Known rows, with every step that occurs:
l, g: [0.121,-1.359,-0.301,0.010,-0.112,-0.497,-2.340,-0.764,2.364,1.197,-1.281,-1.638,0.560,-1.919,1.602,0.488,-0.103,-0.213,1.024,-0.456,2.386,1.460,0.651,-0.958,0.194,-0.144]
g, l, t: [0.163,-1.599,-0.114,-0.096,0.005,-1.223,-3.026,-0.080,3.526,0.225,-2.584,-0.867,-0.105,-4.402,1.094,0.171,-0.217,0.341,0.611,-3.388,1.775,2.295,0.704,-0.832,-0.474,-1.019]
a, g, l, t, v, m: [0.059,-0.133,-0.814,-0.387,0.815,-1.973,-2.935,0.207,3.715,-1.363,-6.505,0.436,-0.212,-3.015,2.956,1.599,-2.449,1.070,1.129,-3.630,-0.109,-2.632,2.792,-1.748,0.702,-2.546]
g, l, t, v, m, a: [1.254,1.152,-0.589,-1.021,0.466,-0.919,-1.176,0.627,2.940,-0.130,-4.785,0.423,0.719,0.145,3.314,0.883,-3.463,2.147,-0.383,-3.590,-0.447,-2.451,2.604,-1.366,-0.727,-1.550]
t, a, j: [1.696,-1.948,-0.600,-0.683,0.768,0.439,-1.752,-2.231,-0.441,2.521,0.719,2.200,0.392,-0.445,0.611,3.062,-0.928,0.407,0.773,2.390,3.089,4.212,0.039,-1.002,-1.994,0.292]
l, g, a, j: [1.877,-2.186,-0.452,0.261,0.764,-2.394,-1.591,-1.327,1.608,3.226,-0.300,-0.299,1.055,-5.154,1.157,2.592,-0.491,-0.609,2.042,2.727,4.819,3.640,-0.657,-0.457,-0.671,1.267]
q, t, v, m, a: [1.581,3.873,-0.699,-1.242,-0.622,-0.334,-0.144,-1.147,1.179,0.165,-3.653,1.255,0.071,5.069,2.673,0.118,-4.085,1.911,-0.692,-1.356,-1.684,-1.515,4.406,-1.127,-1.375,-1.880]
q, t, v: [0.567,2.859,-0.561,-0.954,-0.545,-0.859,-1.647,-2.230,1.131,0.544,-3.376,0.332,-1.094,1.936,0.985,-0.554,-2.045,1.058,-0.179,-1.276,-1.580,2.524,3.175,-0.607,0.323,-1.294]
j, a, w: [0.594,-0.479,0.095,0.286,1.019,0.278,-0.161,-1.229,0.433,1.090,1.529,1.136,0.648,-3.036,-0.427,0.196,-0.496,-0.041,3.074,2.772,4.546,-0.877,0.226,-0.691,-2.149,0.527]
m, v: [0.576,-0.281,-0.940,-0.566,0.966,0.580,-1.298,-0.159,0.802,-0.239,-3.853,-0.233,0.999,0.423,1.090,-0.748,-0.253,0.819,0.587,-0.830,-0.344,-1.982,1.785,-0.255,-0.840,-2.102]
j, a, m: [1.026,-0.080,-0.760,-0.035,1.653,0.108,-1.156,-1.184,-1.591,2.196,-1.277,4.368,0.206,-1.195,-1.661,-0.942,0.311,1.082,2.021,1.310,3.198,0.156,1.954,-0.276,-0.413,-0.424]
l, t, q: [-0.598,0.945,0.611,-1.485,-0.321,0.050,-3.090,-1.594,2.299,0.945,-3.810,0.105,-0.247,-3.294,1.340,-0.354,-1.104,0.382,-0.853,-4.022,1.694,-0.192,0.684,-0.852,-1.857,-0.506]
v, t, a, g, l: [0.033,-0.994,-0.736,-0.179,-0.768,-2.220,-2.750,-1.264,3.172,0.605,-1.509,-2.155,-1.123,-2.145,1.715,3.142,-1.708,0.643,0.648,-0.914,2.573,3.242,0.956,-1.983,-1.152,-0.938]
q, t, v, m: [0.979,3.710,-0.989,-0.971,-0.276,-0.835,-0.958,-1.613,0.527,-0.698,-5.103,0.394,-0.382,3.485,1.623,-0.641,-3.009,0.772,0.282,-2.039,-2.773,-0.909,4.824,-0.575,0.060,-2.374]
q, t, a, m: [1.884,1.435,-0.724,-0.452,-0.187,0.083,-1.880,-1.917,-0.413,0.854,-1.933,3.321,-1.075,2.371,-0.082,0.373,-1.625,1.254,0.150,-1.557,1.254,6.214,3.335,-0.366,-0.052,-0.968]
j, a: [0.354,-0.409,-0.734,-0.476,0.538,-0.221,-1.087,-1.484,-0.141,2.051,0.061,1.813,0.310,-1.231,-0.686,0.413,0.228,0.535,1.375,2.052,3.102,-0.434,0.547,-0.630,-1.710,0.133]
g, a, m: [2.989,0.306,-0.662,0.388,1.430,-1.361,-0.881,0.222,-1.232,2.340,-2.695,1.989,0.142,-2.465,-0.352,-0.135,0.097,0.764,1.034,0.117,2.027,1.934,1.469,0.552,-0.402,-0.979]
g, l: [0.243,-1.763,-0.639,0.225,-0.197,-1.247,-2.530,-0.761,2.797,0.527,-1.574,-1.929,0.025,-2.379,0.656,0.713,0.342,0.225,0.831,-0.360,0.980,1.975,1.330,-0.560,-0.158,-0.934]
l, t, v, m: [1.194,2.185,-0.509,-1.205,1.245,-0.179,-1.252,0.269,0.150,-0.462,-5.770,1.294,0.476,0.067,2.187,-0.704,-2.645,1.049,0.132,-4.039,-1.613,-3.274,2.585,-0.814,-0.396,-2.201]
m, v, t, l, g, a: [0.999,-0.717,-1.702,-0.446,-0.078,-3.239,-0.241,-0.891,2.565,2.490,-4.155,-5.308,0.852,-1.869,2.941,-0.228,-2.397,0.267,1.506,-1.195,2.690,0.292,1.454,-0.287,0.886,-0.694]
m, a, j: [1.461,-1.809,0.040,-0.380,0.658,0.475,-1.140,-1.474,0.942,3.326,1.271,2.086,1.044,-0.593,1.280,1.593,-1.034,0.873,0.587,2.806,3.537,1.353,0.068,-1.442,-3.158,0.064]
v, m, a: [1.720,0.452,-0.507,-0.587,0.146,0.563,-0.341,0.348,0.602,0.908,-1.463,0.620,1.316,2.308,2.335,0.604,-1.950,1.065,-0.042,-0.158,0.933,-3.381,2.250,-1.105,-2.968,-1.653]
t, v, m: [1.320,2.006,-1.079,-0.988,1.014,-0.116,-0.778,-0.458,-0.626,0.015,-4.819,0.205,0.596,2.199,1.844,-0.313,-2.045,0.905,0.425,-0.964,-2.382,-3.690,3.310,-0.594,-0.193,-2.194]
q, t, a: [1.130,1.032,-0.672,-0.904,-1.277,-0.301,-1.772,-2.277,1.153,0.703,-0.501,0.751,-0.990,2.289,0.808,1.748,-1.827,0.716,-0.484,-0.873,1.117,5.593,2.006,-0.714,-1.276,-0.462]
q, t: [0.433,1.163,-0.179,-0.338,-1.083,-0.733,-2.020,-1.894,1.924,0.498,-1.449,-0.181,-0.808,0.628,0.483,-0.510,-0.798,0.093,0.268,-1.106,0.473,3.438,2.344,-0.593,-0.970,-1.233]
j, a, g, l, t, v: [-0.856,-0.773,-0.785,-0.601,0.894,-2.215,-2.846,-1.084,3.640,0.707,-3.370,2.319,-0.758,-5.143,1.061,2.193,-1.376,1.728,1.608,-0.753,3.129,-0.155,0.783,-1.785,0.519,-0.345]

Rows:
[0.827,-1.556,-0.533,-0.675,-0.221,-0.873,-2.768,-0.396,2.766,0.343,-1.640,-0.001,-0.385,-2.666,1.487,2.443,-1.237,0.980,-0.176,-3.134,2.475,4.405,0.188,-0.932,-0.704,-0.149] : g, l, t, a
[0.916,0.168,-1.347,-0.231,2.372,0.707,-0.608,-0.641,-1.250,0.850,-3.862,4.395,1.051,-0.067,-1.347,-1.625,-0.031,1.676,2.124,0.609,1.942,-2.362,2.770,0.081,0.034,-1.391] : j, a, m, v
[2.581,-1.364,-0.455,0.043,1.134,-1.837,-0.979,-1.301,-0.001,3.283,-0.245,0.920,0.654,-3.863,0.186,2.117,-0.268,-0.250,1.445,3.159,3.481,2.758,-0.394,-0.094,-1.997,0.227] : g, a, j
[-0.602,-1.275,-1.429,-0.646,-0.138,-1.461,-1.154,-1.564,2.953,1.486,-4.155,-5.071,0.781,-0.210,3.052,-1.515,-2.145,0.245,1.518,-2.182,1.742,-0.695,2.227,-1.113,1.224,-1.382] : m, v, t, l, g
[1.259,-0.008,-0.988,-0.052,2.079,0.885,-1.336,0.109,-0.638,-0.053,-5.349,2.278,0.928,0.463,0.084,-2.246,-0.082,1.404,1.191,-1.529,-0.294,-1.202,3.123,0.077,0.398,-2.640] : a, m, v
[-0.103,3.265,-0.325,-1.159,0.859,-0.017,-1.587,-1.759,-0.091,0.177,-7.397,-0.200,0.274,0.114,0.172,-3.364,-1.788,1.178,0.074,-3.916,-0.732,-2.913,3.755,-0.292,-0.633,-2.293] : a, m, v, t, q
[1.030,1.987,-0.697,-0.243,1.647,-0.032,-0.857,-0.204,-0.967,0.149,-5.744,0.483,0.461,0.698,0.080,-3.486,-1.110,1.146,1.134,-2.958,-0.761,-1.649,3.307,-0.271,-0.151,-2.929] : a, m, v, t
[0.979,1.258,-0.234,-1.074,0.900,-0.178,-1.336,0.763,2.048,0.281,-4.581,2.922,0.327,0.176,4.041,1.618,-3.660,2.144,-0.105,-2.619,0.794,-4.409,1.981,-2.281,-1.838,-2.187] : l, t, v, m, a, g
[0.455,1.656,-1.018,-0.455,-1.021,-2.150,-1.821,-1.167,4.866,-0.797,-4.240,0.377,-0.575,1.827,3.339,2.448,-3.778,1.975,0.259,-1.001,-0.276,-0.525,4.599,-2.020,-0.348,-2.137] : q, t, v, m, a, g, l
[-0.490,3.429,-0.684,-1.348,1.233,-0.295,-0.893,-2.521,-0.778,1.152,-6.052,1.899,0.365,-0.379,-1.191,-2.833,-1.736,1.495,0.925,-1.737,1.384,-3.824,3.487,-0.282,-1.067,-0.994] : j, a, m, v, t, q
[-0.796,-2.619,-0.978,0.307,0.127,-1.942,-2.748,-1.410,3.528,1.054,-0.475,0.841,-0.365,-4.495,-0.020,2.766,0.412,0.572,2.294,2.427,4.704,0.357,0.744,-1.522,-0.601,-0.243] : j, a, g, l
[-0.549,-1.728,-0.996,-0.320,-1.787,-1.793,-2.388,-2.960,4.221,1.960,-1.068,-2.908,-0.562,-0.111,2.454,0.141,-1.606,-0.209,1.340,-1.032,3.204,5.006,2.673,-1.078,1.641,-0.259] : q, t, l, g
[1.340,1.427,-0.307,-0.538,0.806,0.577,0.342,-0.642,0.283,-0.815,-2.126,-1.999,0.641,0.594,1.670,-0.253,-3.001,0.665,1.394,-1.284,1.304,-0.330,1.275,-0.805,-2.257,-1.142] : m, v, t, a, w
[1.569,-0.247,-0.447,-0.861,1.200,-1.056,-1.308,-0.608,2.666,1.111,-3.752,2.101,1.240,-1.350,2.896,1.666,-3.566,1.684,0.701,-1.335,1.152,-1.199,2.107,-1.649,-1.208,-0.941] : g, l, t, v, m, a, j
[0.045,-0.821,-0.153,-0.579,0.200,-1.328,-2.762,0.169,4.841,0.774,-3.280,1.286,-0.506,-3.060,3.505,2.541,-2.521,2.483,-0.089,-2.155,1.944,0.360,0.800,-2.272,-0.520,-1.029] : m, a, g, l, t, v
[2.019,-2.507,-1.418,0.404,0.654,-2.491,-1.375,-0.759,1.043,3.750,-2.520,-0.808,0.298,-3.252,1.566,0.594,-0.859,0.461,2.116,0.152,4.651,3.614,1.644,0.094,2.308,0.048] : t, l, g, a, m
[1.195,-0.826,-0.920,0.365,0.369,-2.693,0.718,-0.625,3.073,1.411,-2.896,-5.989,1.111,-3.769,3.205,-0.547,-3.010,-0.286,3.143,-0.587,4.238,-0.074,1.075,-0.387,0.298,-0.265] : m, v, t, l, g, a, w
[0.846,2.780,-0.738,-0.873,-0.613,-0.930,-1.073,-1.087,2.649,-0.117,-3.802,2.032,-0.413,3.386,3.381,1.709,-3.996,1.933,-0.152,-0.690,-0.334,-2.101,4.194,-2.017,-1.428,-2.322] : q, t, v, m, a, g
[-0.508,-1.454,-0.641,-0.072,0.592,-0.769,-2.089,-1.428,1.320,1.698,-0.152,2.503,-0.163,-2.829,0.026,2.022,0.136,0.533,1.878,2.740,4.549,-0.989,0.419,-1.552,-1.657,-0.349] : j, a, g
[0.698,2.038,-1.088,-0.455,1.979,-0.325,-0.122,-0.904,-1.474,1.077,-4.532,2.400,0.533,0.167,-1.319,-2.964,-1.084,1.392,2.075,-0.881,1.449,-2.746,2.963,-0.267,-0.533,-1.654] : j, a, m, v, t
[1.116,1.472,-1.073,-1.305,0.353,0.055,-0.556,-0.747,-0.151,0.330,-3.560,-1.445,0.279,2.231,1.477,0.134,-2.351,1.178,-0.239,-2.031,-0.213,-0.059,1.588,-0.726,-1.715,-1.583] : m, v, t, a
[1.973,1.645,-0.928,0.279,1.413,-2.352,-0.461,0.355,0.398,1.116,-5.926,-1.204,0.859,-2.385,0.970,-1.617,-1.709,0.729,1.689,-2.359,1.493,0.014,2.229,0.140,0.927,-1.195] : l, g, a, m, v, t
[1.452,-1.058,-1.209,-0.487,1.580,-0.106,-2.398,0.423,1.522,-0.891,-5.769,2.639,0.348,-1.542,0.854,0.313,-1.474,2.180,0.592,-4.547,1.203,2.582,2.452,-0.260,1.008,-1.780] : g, l, t, a, m, v
[0.228,0.076,-0.431,-0.681,0.532,-1.282,-2.677,-0.412,2.794,0.207,-4.471,-0.389,-0.444,-3.023,1.567,0.204,-1.454,1.340,0.256,-3.583,-0.479,1.416,1.289,-0.820,0.994,-1.055] : g, l, t, v
[1.678,-0.912,-0.549,0.192,0.007,-2.276,-1.425,-0.126,1.936,2.213,-1.324,-1.854,0.514,-3.721,1.569,1.749,-0.389,-0.175,0.921,0.508,3.219,2.332,-0.152,-0.155,-0.130,0.603] : l, g, a
[0.114,-0.892,-1.460,-0.168,0.912,-1.065,-1.199,-1.234,1.484,1.512,-5.539,-2.360,0.685,-0.115,1.968,-2.864,-1.927,0.771,2.188,-2.958,1.965,-0.045,3.481,-0.790,2.479,-1.972] : a, m, v, t, l, g
[0.327,0.425,-1.032,-0.942,0.331,-0.350,-1.490,-0.718,1.313,-0.039,-3.697,-0.495,-0.163,0.755,2.156,1.629,-2.272,1.201,0.313,-1.362,1.105,-0.597,1.391,-1.693,-1.790,-2.097] : m, v, t, a, g
[1.056,-2.987,-0.404,-0.554,0.539,-1.091,-3.012,-1.642,2.604,1.509,-0.674,1.562,0.093,-4.103,1.016,3.331,-1.364,0.555,0.893,-0.891,4.002,5.880,-0.306,-1.256,-1.144,0.514] : g, l, t, a, j
[2.120,0.872,-0.680,-1.047,1.436,0.292,-0.116,-1.193,-0.394,2.100,-2.424,2.643,1.521,2.396,2.519,1.446,-3.263,1.562,0.595,1.874,0.343,-2.897,2.447,-1.414,-2.122,-1.033] : t, v, m, a, j
